Each row comes from the steps of one path. Every step used is in the known rows, and no mark comes twice. Write the path behind each row, first mark first.
Known rows
pobo/vunu/pegikap/maru/basobe/bupuni/dibubof: [ -0.2   2.6  43.4  34.1 -50.3  -8.4  -7.7  35.4 -16.8 -24.0  21.8 -64.7
 -32.9   5.0  33.5 -42.8 -13.7]
dibubof/pobo/vunu/pegikap/maru/basobe: [ 29.5 -14.5  19.8  25.0 -21.1  -2.5 -27.9  24.4 -26.6 -38.1  14.9 -37.6
 -29.3  -4.1  12.1 -35.7 -29.9]
pegikap/vunu/pobo: [ 18.7 -19.7  38.6  26.8 -63.4 -25.0  32.9  10.2  19.2 -12.4   4.7 -72.0
 -45.3   5.0  20.0  -8.0 -27.4]
pegikap/maru: [ -2.7 -10.7   0.8  15.6 -24.1 -16.5   2.0  -7.2 -37.4   0.0  19.5 -58.8
 -41.6  -4.6   5.4 -19.1  -7.6]
bupuni/dibubof/pobo/vunu: [ 33.7 -32.5  44.0  13.7 -64.9  -1.1 -15.7  23.2   4.6 -25.5  33.4 -62.9
 -29.6  17.7  -7.3 -40.1 -19.8]
maru/nasago: [ 18.0 -21.3  16.7   9.7 -26.5 -23.1 -16.4  19.0  27.2 -33.2  23.0 -26.1
 -36.6 -18.8  -7.1  -8.1   1.5]
basobe/bupuni/dibubof: [ -6.2 -38.4  32.0  30.4 -67.0 -17.2   5.9  21.7  26.5  -5.0  37.1 -48.1
 -35.4  -2.6  16.2 -14.3   8.1]
vunu/pegikap/maru/basobe: [  8.0  -2.5  19.5  17.1   6.4  -6.4  -2.6  18.0 -26.8 -15.3  12.2 -24.2
 -17.5 -10.4  28.7 -31.7 -15.2]
basobe/bupuni/dibubof/pobo/vunu/pegikap/maru: [ -2.3 -34.5  36.6  46.7 -66.9  -6.4 -11.8  43.5  -7.4 -19.7  40.4 -55.0
 -39.6  12.4  24.3 -32.9 -12.3]
vunu/pobo/pegikap/maru/basobe/bupuni: [ 23.5   3.6  33.1  -6.9 -40.0 -12.0  16.4  17.8   1.2  -3.4   3.2 -44.2
 -45.0  14.5  22.8 -27.5 -13.6]
pegikap/pobo: [ 19.3 -27.9 -20.9   5.9 -44.0 -30.8  10.5  17.9   3.6 -22.9   9.5 -45.7
 -30.4 -23.8  -0.7 -26.5  -8.7]
maru/basobe: [  9.5 -11.4  12.4  -1.9  -5.8  -8.9  -3.0  -9.0  21.0 -18.4  -1.0 -16.6
 -20.5 -18.1   4.3 -17.9   9.6]
bupuni/dibubof: [ 20.2 -27.3  41.6   4.9 -52.2  -8.4   5.8  11.8  14.2  -6.4  31.9 -55.0
 -21.9   9.1  -1.4 -30.2  -4.9]
pobo/pegikap: [ 51.9  -5.1  30.7 -30.0 -46.9 -16.8  -1.1  14.4  -8.4   6.9  19.2 -38.9
 -32.6 -27.7  13.8 -19.7   2.8]
dibubof/pobo/pegikap: [ 59.1 -29.1  21.5 -16.4 -37.1  -6.2 -19.6  19.2 -11.7 -11.1  21.9 -24.6
 -32.8 -17.9   0.4 -23.1 -10.0]
pegikap/vunu: [  5.8 -25.9  25.9  25.1 -61.3 -22.0  21.1   4.4   4.3  -8.5   9.8 -63.4
 -45.9 -17.3  18.4  -9.0  -1.2]
pegikap/maru/basobe/bupuni/dibubof/pobo/vunu: [-25.5 -16.1  17.0  29.0 -38.6   4.4 -11.8  10.6 -18.8 -22.7  12.5 -49.5
 -49.1  22.3   6.9 -44.1   7.7]
basobe/bupuni/dibubof/pobo/pegikap: [ 15.3 -42.7  38.1  13.9 -71.7  -5.5  -6.1  34.7  15.9  -6.9  37.8 -35.9
 -39.1   2.6  13.2 -26.0   7.4]

Write each row's path
[ 21.0  -0.2  48.2  -8.4 -50.0  -4.5  18.0  23.9   5.3  -3.9   9.3 -51.1
 -43.1  32.7  18.8 -40.6 -12.0]
vunu/pobo/pegikap/maru/basobe/bupuni/dibubof
[ 18.8 -20.2  47.8  16.7 -40.2  11.7 -17.6  30.8 -13.8 -32.3  24.3 -50.3
 -25.1  30.3   3.5 -58.4 -18.4]
bupuni/dibubof/pobo/vunu/pegikap/maru/basobe
[  4.0  -0.7  34.8 -20.4 -47.0   4.6   1.3  19.5 -22.2   4.4  12.6 -39.0
 -46.0   9.9  17.1 -49.4  26.6]
pobo/pegikap/maru/basobe/bupuni/dibubof
[  2.1 -51.0  28.9  34.6 -63.4  -9.1  -6.7  26.6  23.8 -14.5  38.7 -38.6
 -35.6   3.3   9.8 -17.4   1.3]
basobe/bupuni/dibubof/pobo
[ 36.2 -22.0   2.3  14.7 -24.4 -27.5   6.4  42.1  -3.5 -26.5  18.9 -30.3
 -11.5 -28.7  25.8 -27.3 -27.3]
vunu/pegikap/pobo
[ 16.1  12.6  29.5  23.3 -29.6 -13.7 -10.0  22.5 -29.6 -26.1  11.7 -59.8
 -29.1 -11.0  28.6 -35.0 -23.4]
pobo/vunu/pegikap/maru/basobe
[ 40.4 -30.3  52.2  17.9 -57.0   0.4 -16.3  37.9   0.1 -28.5  36.5 -55.5
 -19.8  15.0   4.4 -42.6 -28.2]
bupuni/dibubof/pobo/vunu/pegikap
[ 30.6 -44.6  37.6   9.1 -46.8   1.3 -10.1  17.2  11.0 -18.5  34.4 -42.0
 -22.9  16.9 -11.1 -35.3 -13.6]
bupuni/dibubof/pobo
[  1.2 -23.9  40.1  27.4 -37.8   2.9 -14.1  32.7  26.6 -33.8  14.8 -22.1
 -25.2   3.5  21.4 -36.1   2.3]
maru/basobe/bupuni/dibubof/pobo/vunu/pegikap
[ 23.7   7.0  29.4  28.1 -42.6 -21.1  -9.0  25.7 -36.1 -19.3  23.7 -72.8
 -32.8 -14.7  29.9 -26.8 -32.2]
pobo/vunu/pegikap/maru
[ 41.7   1.8  36.7  23.5 -46.5 -26.2  -9.8  29.3  -8.5 -23.1  24.2 -62.9
 -22.3 -28.9  29.0 -17.0 -34.1]
pobo/vunu/pegikap
[ -7.1 -26.5  31.2  22.7 -46.1   1.9 -12.2  18.5  30.7 -30.8  12.4 -30.6
 -34.2   6.3   9.1 -33.0  12.4]
maru/basobe/bupuni/dibubof/pobo/vunu
[ 51.3 -24.9  26.4  27.0 -36.3 -13.4 -27.9  30.7 -11.0 -34.3  26.4 -43.4
 -23.3 -19.0  13.5 -20.2 -40.4]
dibubof/pobo/vunu/pegikap
[ 19.3 -23.9  12.5  -3.2 -30.9   3.9 -20.2  18.1 -23.5 -12.8  13.9 -18.6
 -46.7  -2.8   8.5 -34.6   7.2]
dibubof/pobo/pegikap/maru/basobe/bupuni
[ -5.2 -30.7  42.5   6.7 -55.6   7.7   1.5  26.3  25.5 -19.4   6.1 -22.2
 -42.6  10.0  18.3 -39.7  27.5]
maru/basobe/bupuni/dibubof/pobo/pegikap/vunu
[  5.4 -46.2  45.4  23.1 -87.7  -3.8   3.1  38.6  14.8  -8.2  32.2 -46.2
 -49.5   7.2  19.8 -28.5  10.2]
basobe/bupuni/dibubof/pobo/pegikap/vunu
[ -8.6 -11.4  33.4  27.7 -13.9  -0.9   0.9  31.0 -14.9 -15.1  21.9 -28.4
 -22.1   6.8  34.3 -39.4  -5.0]
vunu/pegikap/maru/basobe/bupuni/dibubof
